Known rows, with every way that one mark hangs from another:
q860{q388}: [  5  -9  20  11  -6  14   1  -7  13   1  22 -10  11   0  29   9  -7  28
  -2   8   8 -16]
q910{q388{q165{q607 q890} q303 q860}}: [-32 -20  -2  20 -19  20 -11 -12 -12  -2  22 -10  10 -10  26   8 -10 -14
  26  65 -29   5]
q910{q388}: [ -5  -5  17  11  -6  19  -2 -10  -2   8  26 -16  12  14  12   4 -10  17
  -4   9   2  -6]
q165{q949}: [-21 -20   3  23   3 -29   6  16 -11   0   8 -16  19  -1   3   9   4   3
  -3  17   6   3]
q165{q388{q432} q890}: [-18  -7   8   6   0  -3   0  16   5  13  -1 -15  26   1   3   2  -9  30
  -3  14  10 -20]
q388{q860}: [ -6  -1  17   7  -5  26  -7  11  -2  -5  12 -17  11   1  17   7 -18  24
   2  10 -15  -5]
q388{q165{q890 q949} q303{q504} q860}: [-23 -21  13  37   1 -24  -7   7  -2 -25  12  -3  10 -13  29  14  -9 -20
   6  70 -28  20]
q910{q388{q165{q607} q303 q432 q860}}: [-22 -16  17   5 -26  61 -24 -33  -2   5  31 -16   2  -9  40   6 -24  14
  22  51 -36 -10]
q165{q388{q432} q607 q890 q949}: [-51 -30 -17  17  -2 -39   8  17  -9   8  -8 -15  34  -6 -12   0   6  14
  15  39  10  -2]
q165{q890}: [-14 -10   6  23   5 -25   9  17  -9  -3   5 -11  19   0   4   8   3   2
   1  30   7   4]
q165{q388{q303{q504}} q607 q949}: [-14 -23  13  20   8 -13   7   7   6 -16  -6  -3  23   1  -1  23  18   3
 -13  49  -1   6]
q504{q303}: [  8  -5  35  11  13   8   1   9   5  -7  16  -6  13   9  11   8  -6   6
 -13  20  -1  29]
q388{q165}: [ -3 -12  -1   9  -1   0  -5  27  -7   1  16 -15  22  -3  24   9 -16 -19
  -4  14   8  -1]
q504{q303{q388{q165{q949} q432 q860}}}: [-37 -19  32  10  -4  23 -23   6   6 -29  23 -13  10 -10  32  -1 -52  14
   6  31 -27  35]
q504{q303{q388{q432 q860}}}: [-13  -1  60   2  -1  59 -20  -9  15 -31  20 -13   1   3  27   6 -43  49
  -2  21 -29  27]
q949{q165{q607 q890}}: [-43 -26 -19  37   7 -42  14  14 -37 -10  -1 -14  34  -1 -12   9  19  -8
  16  51   4  24]
q303{q388{q165{q607 q949} q432 q860}}: [-57 -30   0   9 -15  13 -16   8  -8 -28  13 -23  19 -17  24   4 -38   9
  26  41 -22  15]
q910{q388{q165{q890 q949} q303{q504}}}: [-23 -27  13  42   0 -32  -3 -13  -2 -12  25  -1  10  -2  25  10  -2 -28
   1  68 -10  19]
q165{q388 q607}: [-13 -12  -7  -4   0   7   7  27  -2   3  -4 -15  32   5  -6  11   2   9
  -5  12  14  -8]
q504{q303{q388}}: [ -3  -6  46  12  12  22  -2   9   8 -32  15  -8   9   7  12  14 -19  15
 -17  19  -2  35]
q890{q165{q607 q949}}: [-37 -30 -23  35   9 -47   9   9 -20   0  -3 -16  26  -2 -11  13  28   3
   9  33   7  31]
q910{q388{q165 q303{q504} q860}}: [  6  -4  36  13  -9  51 -22 -20  12 -15  35  -7  -1   5  45  13 -30   1
  -4  42 -32   4]
q992{q165{q388{q432} q607 q890}}: [-36 -15 -29  15   0 -22  11  16  -2   8 -10 -16  33  -3  -8   6   7  29
  11  34  13  17]
q303{q388{q165{q607 q890} q860} q504}: [-35 -16  12  14   2   4  -8  21   0 -56  10  -8  18  -4  21  10 -33 -16
  17  63 -20  40]
q910{q388{q165 q860}}: [-15  -5   4   3 -16  38 -18   3  -3   5  34 -18  13   4  33  -2 -40   2
   8  12 -16  -4]

Rows:
[ 12   4  28  19  10  34 -13   1  19 -10  -1  -7   8   8  15  27   3  40
 -24  21 -19   4]  q890{q165{q388{q303{q504} q860}}}
[ 22  -8  63  20  -4  41 -10 -47  34 -13  27  -1  -7  -3  48  20  -6  48
 -11  42 -12 -16]  q860{q388{q303{q504} q432}}
[-44 -25 -11  22  -7 -15   4  14 -10  -3 -11  -8  24 -14  -5  14  12  12
  13  53 -16  -5]  q165{q388{q303 q860} q607 q890 q949}
[-16   0  31   3 -18  54 -20 -28   5  10  32 -22   3  10  27  -4 -34  50
  11  10 -25 -15]  q910{q388{q432 q860}}
[-22 -10  -6  14  -6  -4  -9  29 -10  -6  13 -14  18  -9  24   2 -26 -15
  13  31 -14   4]  q388{q165{q890} q860}
[-27 -27   5  31  10 -40  13  10   1 -18 -11   0  27  -3  -8  19  24  -5
  -3  68   1  14]  q165{q388{q303{q504}} q607 q890 q949}
[-27 -23  28  20   4  -6 -12   6   9 -38  20 -15  16  -3  30   9 -37   1
  -4  37  -4  22]  q303{q388{q165{q949} q432} q504}
[ -5   3  48  10   4  39 -12   6  15 -50  14 -12   4  10  22  16 -36  32
 -10  24 -20  19]  q303{q388{q860} q504}
[ 17  -5  58  21   5  29  -9 -27  17 -13  16  -7  -1   1  30  22  -1  28
 -15  45 -15  -3]  q388{q303{q504} q432}
[-63 -31 -27  23 -16 -26  -4   6 -22  -3  20 -15  25  -6  11  -8 -18 -21
  36  54 -16  21]  q910{q388{q165{q607 q890 q949} q860}}
[ -1  -3  42  12 -13  53 -18 -23   6   1  15 -14  -5  -9  32  16 -12  45
   1  31 -33 -23]  q388{q303 q432 q860}
[-16 -25   3   3 -16  20  -8 -12  10   2  27 -14  17 -11  41   1 -19  10
  21  32   3 -11]  q860{q388{q165{q607} q432}}
[-47 -34 -17  33 -11 -28  -2  12 -21 -12   5  -8  18 -25  17  11   4 -26
  27  74 -25  14]  q388{q165{q607 q890 q949} q303 q860}
[-11 -15  28  17   4   6   1  -8  14 -12  -3  -3  18   0   6  18   9  21
  -2  63  -6  -1]  q165{q388{q303{q504} q432} q607 q890}
[-35 -20 -16  21   5 -47  11  36  -7   7  -7 -12  35  -1 -11   4   5   4
  -5  18  18  -6]  q165{q388 q890 q949}
[-13 -18  32  22  -6  16 -21 -13   9 -17  20  -9   2 -12  43  12 -24   9
   4  53 -35   5]  q388{q165{q949} q303{q504} q432 q860}
[ -6 -10  40   8   4  24 -16   3  15 -37  22 -13  11   1  37  12 -42   6
  -9  30  -4  16]  q303{q388{q165 q432} q504}
[-38 -33 -27  19  -2 -37   5  26 -20  -4   8 -16  31 -11   8   6   0 -34
  14  38   7  17]  q388{q165{q607 q949}}
[-16 -17  25  26 -10  18 -19 -19   5 -14  33  -7   3  -1  38  10 -23  -5
   1  49 -33  11]  q910{q388{q165{q949} q303{q504} q860}}
[-22 -13  20   5  -2  32 -13  17   5 -53  15 -13  16   0  28  14 -40  -7
   7  45 -21  32]  q303{q388{q165{q607} q860} q504}
[-23 -27   9  25  -3   0  -9   2  -3 -29  12  -6  12 -12  27  17  -7 -20
  12  69 -31  23]  q388{q165{q607 q949} q303{q504} q860}
[-31 -18 -31  31   6 -44  20  17 -16  -8  -4 -12  24  -4  -8  11  19   0
  16  49   9  41]  q992{q165{q607 q890}}
[-38 -25  -8   5  -4 -12   2  13  -3  10  -4 -19  32  -2  -5   4   0  23
   7  21   9  -9]  q165{q388{q432} q607 q949}
[-13 -11  11   4 -15  27 -17 -13   1  16  36 -20  14   4  35  -3 -32   6
   6  14  -2 -10]  q910{q388{q165 q432}}
[-27 -15 -16   9   2 -20  13  31  -7   1 -10 -11  35   2 -13   8   9   1
   5  30  15  -1]  q165{q388 q607 q890}
[ -1 -16  15   4 -15  24 -13 -10  16   8  31 -12  12  -9  50   2 -29  18
   6  14   3 -20]  q860{q388{q165 q432}}
[-45 -15  -1  12  -8 -12  -6  17   0   8  -2 -18  25  -5   3  -4 -19  38
  11  21 -10 -15]  q165{q388{q432 q860} q890 q949}
[ -2 -21   9  28 -10  -3  -3  -7   7   0  22   0   8 -20  44  16  -1  -9
   3  47  -1 -16]  q860{q388{q165{q890} q303}}
[-33 -10 -12   3  -4   4   3  30  -5  -3  -7 -13  29   0  -6   4  -7  15
  15  29  -6  -3]  q165{q388{q860} q607 q890}
